Each row was made from one small tree. Brackets hold a mark, then the marks that hang from it, in alphabetical order. Every link used is in the known rows. Write each row's tree.
Known rows:
[beregad [semali fanov]]: [-27.6  -6.8  40.7  13.5 -10.9  40.0 -14.8   3.5 -20.6  -1.0  40.0 -48.6
  17.2  39.1 -20.5  26.9  27.3  22.1  65.1  24.3]
[dimeb [dasek [filok puzun]]]: [-22.1 -38.5  90.2   2.2   6.0  87.3 -50.4 -16.7   5.9  37.6  50.5 -37.4
  26.9  27.7 -44.5   8.0  16.4  21.8  40.2   7.5]
[semali [beregad [puzun [dimeb dasek]]] fanov nuzuk]: [  0.8   8.0  48.7  -8.5   8.4  33.6 -28.2 -20.3 -29.4  18.3  38.4 -36.6
  41.1   1.0 -33.5  22.9  19.7  21.5  33.1 -15.3]
[dimeb dasek]: [-12.0 -41.9  73.0  13.7   5.8  65.5 -35.1   5.2  -1.3  16.1  30.4 -28.8
   6.9  31.4 -17.8  16.1  28.4  22.2  29.6  12.7]
[beregad [puzun [dimeb [dasek filok]]] [semali fanov nekam]]: [-43.5  -8.3  55.3 -21.8  -1.0  49.5 -27.6  -9.8 -39.5  -5.4  49.6 -52.0
  30.2  46.9 -33.1  28.2  25.8  17.0  71.4  -3.6]
[semali fanov nekam]: [-18.3   2.3  20.9   9.6 -27.3  53.9   0.5  17.3 -24.4 -18.8   6.1 -37.6
   6.2  33.9  -0.4  26.2   9.7   5.9  54.8   0.9]
[nekam napunu [semali beregad fanov]]: [ -5.5   6.3  40.5  21.8 -11.0  36.4  19.0  20.2   3.5  15.9  13.9 -43.7
  31.3  32.1 -23.8  26.3   9.1  22.6  24.1   4.7]
[nekam napunu [semali [beregad [puzun dimeb]] fanov nuzuk]]: [  4.7  43.4  38.1  -2.0  -9.4  18.6  -0.2   5.3  -8.3   9.8  12.9 -61.1
  37.1  17.2 -42.1  30.2  -2.2  17.2   7.3  -2.6]
[dasek filok]: [-12.6 -11.2  63.7  17.2 -15.6  66.4 -22.5   1.2  14.3  14.4  28.1 -31.9
  25.2  27.7 -43.0  18.3  13.7  37.7  52.3   4.5]
[beregad puzun]: [-14.5  -8.9  65.8  16.9  -2.8  73.6 -40.0   9.1  11.4   9.1  26.3 -48.0
  11.1  36.0 -29.1   9.0  10.6  15.4  38.4  35.0]
[semali [beregad [puzun [dimeb dasek]]] fanov nekam nuzuk]: [ -6.5   9.0  29.8 -11.2  -6.8  37.2  -9.7   1.1 -43.5   0.2  22.8 -36.5
  36.6  14.4 -25.3  21.1   3.5   2.3  34.8 -19.1]
[nekam semali]: [-12.0  -6.9  56.3  22.5 -21.1  53.6 -16.2  20.9  13.2  -0.9  14.4 -53.6
  -2.0  46.9 -18.8  17.7  10.9  17.2  24.4  36.4]
[semali fanov nuzuk]: [ -4.9  16.3  29.9   6.1 -22.9  45.5 -15.0   3.3 -20.8   4.0  17.8 -37.9
  23.5  13.7 -20.1  24.0   6.5  25.2  34.6 -10.9]
[semali beregad fanov]: [ -4.0  -2.2  33.8  25.2  -9.6  41.1   2.5   0.1  -8.1  10.4  27.2 -28.8
  32.6  13.1 -20.9  22.7  21.3  24.8  59.7   4.0]
[beregad [puzun dimeb] semali]: [-17.0   0.6  63.1   3.6   2.4  33.0 -45.5  -4.8  -1.1  -7.0  40.5 -67.4
   3.7  38.5 -41.1  24.9  26.6  13.5  53.4  52.8]
[beregad [puzun dimeb] [semali fanov [nekam napunu] nuzuk]]: [-21.4  33.4  24.4 -19.2 -16.5  23.8  -7.3  18.9 -39.6 -14.9  14.2 -65.7
  23.4  38.0 -36.3  32.1  -5.3  -2.5  32.1   1.9]
[beregad puzun [semali fanov nekam nuzuk]]: [-37.4  17.1  20.9  -1.4 -30.4  57.2  -9.5  30.7 -44.4  -7.9  28.9 -58.2
  31.7  53.0 -28.7   9.3 -15.3  -5.3  48.4  13.1]
[nekam napunu]: [ -3.0 -12.5  61.3  18.8  -2.0  53.2 -16.3  18.9  16.1  12.5   7.9 -37.6
   8.7  28.6 -30.9  23.0  12.5  20.3  20.4  14.5]
[filok dasek puzun]: [-29.0 -16.2  64.9  21.3  -0.6  66.1 -51.3 -19.7   4.7  17.2  22.0 -62.9
  15.2  24.8 -16.2  22.5  13.5 -15.2  23.8  55.6]

Which tree is each row?
[-23.4  32.5  18.1 -15.4 -25.4  27.2 -16.2   9.3 -46.9 -24.8  23.3 -65.9
  18.9  37.1 -29.5  27.9  -1.4  -2.4  51.8  13.6] => [beregad [puzun dimeb] [semali fanov nekam nuzuk]]
[-35.2  18.0  26.9  -4.8 -20.6  53.6  -0.7  40.4 -37.4   2.1  18.3 -58.9
  37.2  54.1 -36.8  14.3 -20.5  -5.5  28.6   2.6] => [beregad puzun [semali fanov [nekam napunu] nuzuk]]
[-17.1  10.5  44.6  20.3 -12.9  55.5  -4.3  11.1  -1.2  11.6  32.7 -54.3
  34.1  39.8 -22.8  12.1   7.8  16.5  42.1  24.8] => [nekam [semali [beregad puzun] fanov]]
[-10.9  20.1  17.2   0.0 -28.6  47.7  12.8  32.1 -29.2  -4.2  -7.8 -36.0
  23.3  27.3 -19.1  25.7 -14.7   4.0  18.1 -26.8] => [semali fanov [nekam napunu] nuzuk]
[-14.2  -8.6  39.5  25.9 -17.9  69.5  -2.8  33.3  -1.6   2.9  16.4 -38.2
  29.0  41.0 -32.6   0.3 -11.6  -6.2  47.7  30.0] => [semali [beregad puzun] nekam]
[ -5.7  19.7  33.7  14.1 -13.1  54.9  -9.8   5.4 -17.4  22.4  31.8 -37.6
  52.2  14.1 -38.5   8.1  -5.4  17.7  39.7  -2.8] => [semali [beregad puzun] fanov nuzuk]
[-13.2   7.5  46.4   9.5 -12.7  44.2  -0.1  17.2   1.9   5.0   9.0 -53.2
   9.8  40.3 -11.7  32.1  15.1  23.3  17.7   5.8] => [nekam napunu [semali fanov]]
[ -8.3  24.8  36.4   3.2 -23.0  40.4   3.4  24.1  -9.7   9.2   3.7 -51.4
  22.8  32.7 -23.6  27.2  -4.0  20.9  -0.2 -10.2] => [nekam napunu [semali fanov nuzuk]]
[ -5.5   5.9  31.5   9.0 -29.3  53.4   5.0  45.9 -10.4  -0.3 -12.3 -36.6
  16.5  34.0 -33.7  15.7 -23.4  -1.7   4.3  -6.3] => [semali [nekam napunu] nuzuk]
[ -0.5 -25.1  79.9  -6.2  14.9  47.6 -59.6 -29.4  -3.0   9.2  35.0 -51.2
  -8.7  10.5 -24.7  26.0  35.3   8.1  30.2  26.6] => [filok [puzun [dimeb dasek]]]
[ -1.3   4.5  71.5  -1.5  -7.5  48.1 -47.0 -33.1  14.3   6.5  32.0 -53.5
  11.0   7.3 -51.0  29.4  20.8  23.8  53.3  18.7] => [dasek [filok [puzun dimeb]]]
[ -0.6   7.6  38.5  12.0 -14.4  39.2  -9.4  11.7  -3.2 -14.3  11.2 -45.9
  14.2  25.3 -33.5  17.6   3.2  -3.4  51.0  28.9] => [semali [beregad [puzun dimeb]] nekam]
[ -3.1  21.2  23.5  18.3 -31.6  35.1  13.9  17.6 -16.4  11.7  19.3 -42.6
  39.5  23.7 -28.4  16.9  -5.6  19.7  24.9  -0.7] => [nekam [semali beregad fanov nuzuk]]
[-11.4  -6.2  68.8  -6.1  15.2  46.4 -29.3 -34.3 -11.0  23.7  53.4 -31.4
  51.1   7.4 -42.0  27.5  35.2  40.2  62.8 -19.9] => [semali [beregad [puzun [dimeb [dasek filok]]]] fanov]
[  2.4  38.6  18.7  -6.1 -15.6  25.5   9.5  14.8 -26.6  -3.7   1.0 -45.6
  38.6  11.5 -38.0  27.4 -11.8   0.7  26.6 -18.2] => [semali [beregad [puzun dimeb]] fanov [nekam napunu] nuzuk]
[ -0.4  23.5  30.2  16.0 -21.9  32.8  22.9  27.6  -9.5  21.2   8.6 -43.0
  44.7  24.2 -35.6  20.8 -10.2  19.3   6.6 -11.9] => [nekam napunu [semali beregad fanov nuzuk]]
[ -5.9 -22.6  79.6  -3.6   7.4  45.4 -40.5 -24.3   2.8  10.0  34.7 -29.9
  14.0  14.3 -38.0  33.4  39.4  41.3  44.7  -8.5] => [puzun [dimeb [dasek filok]]]
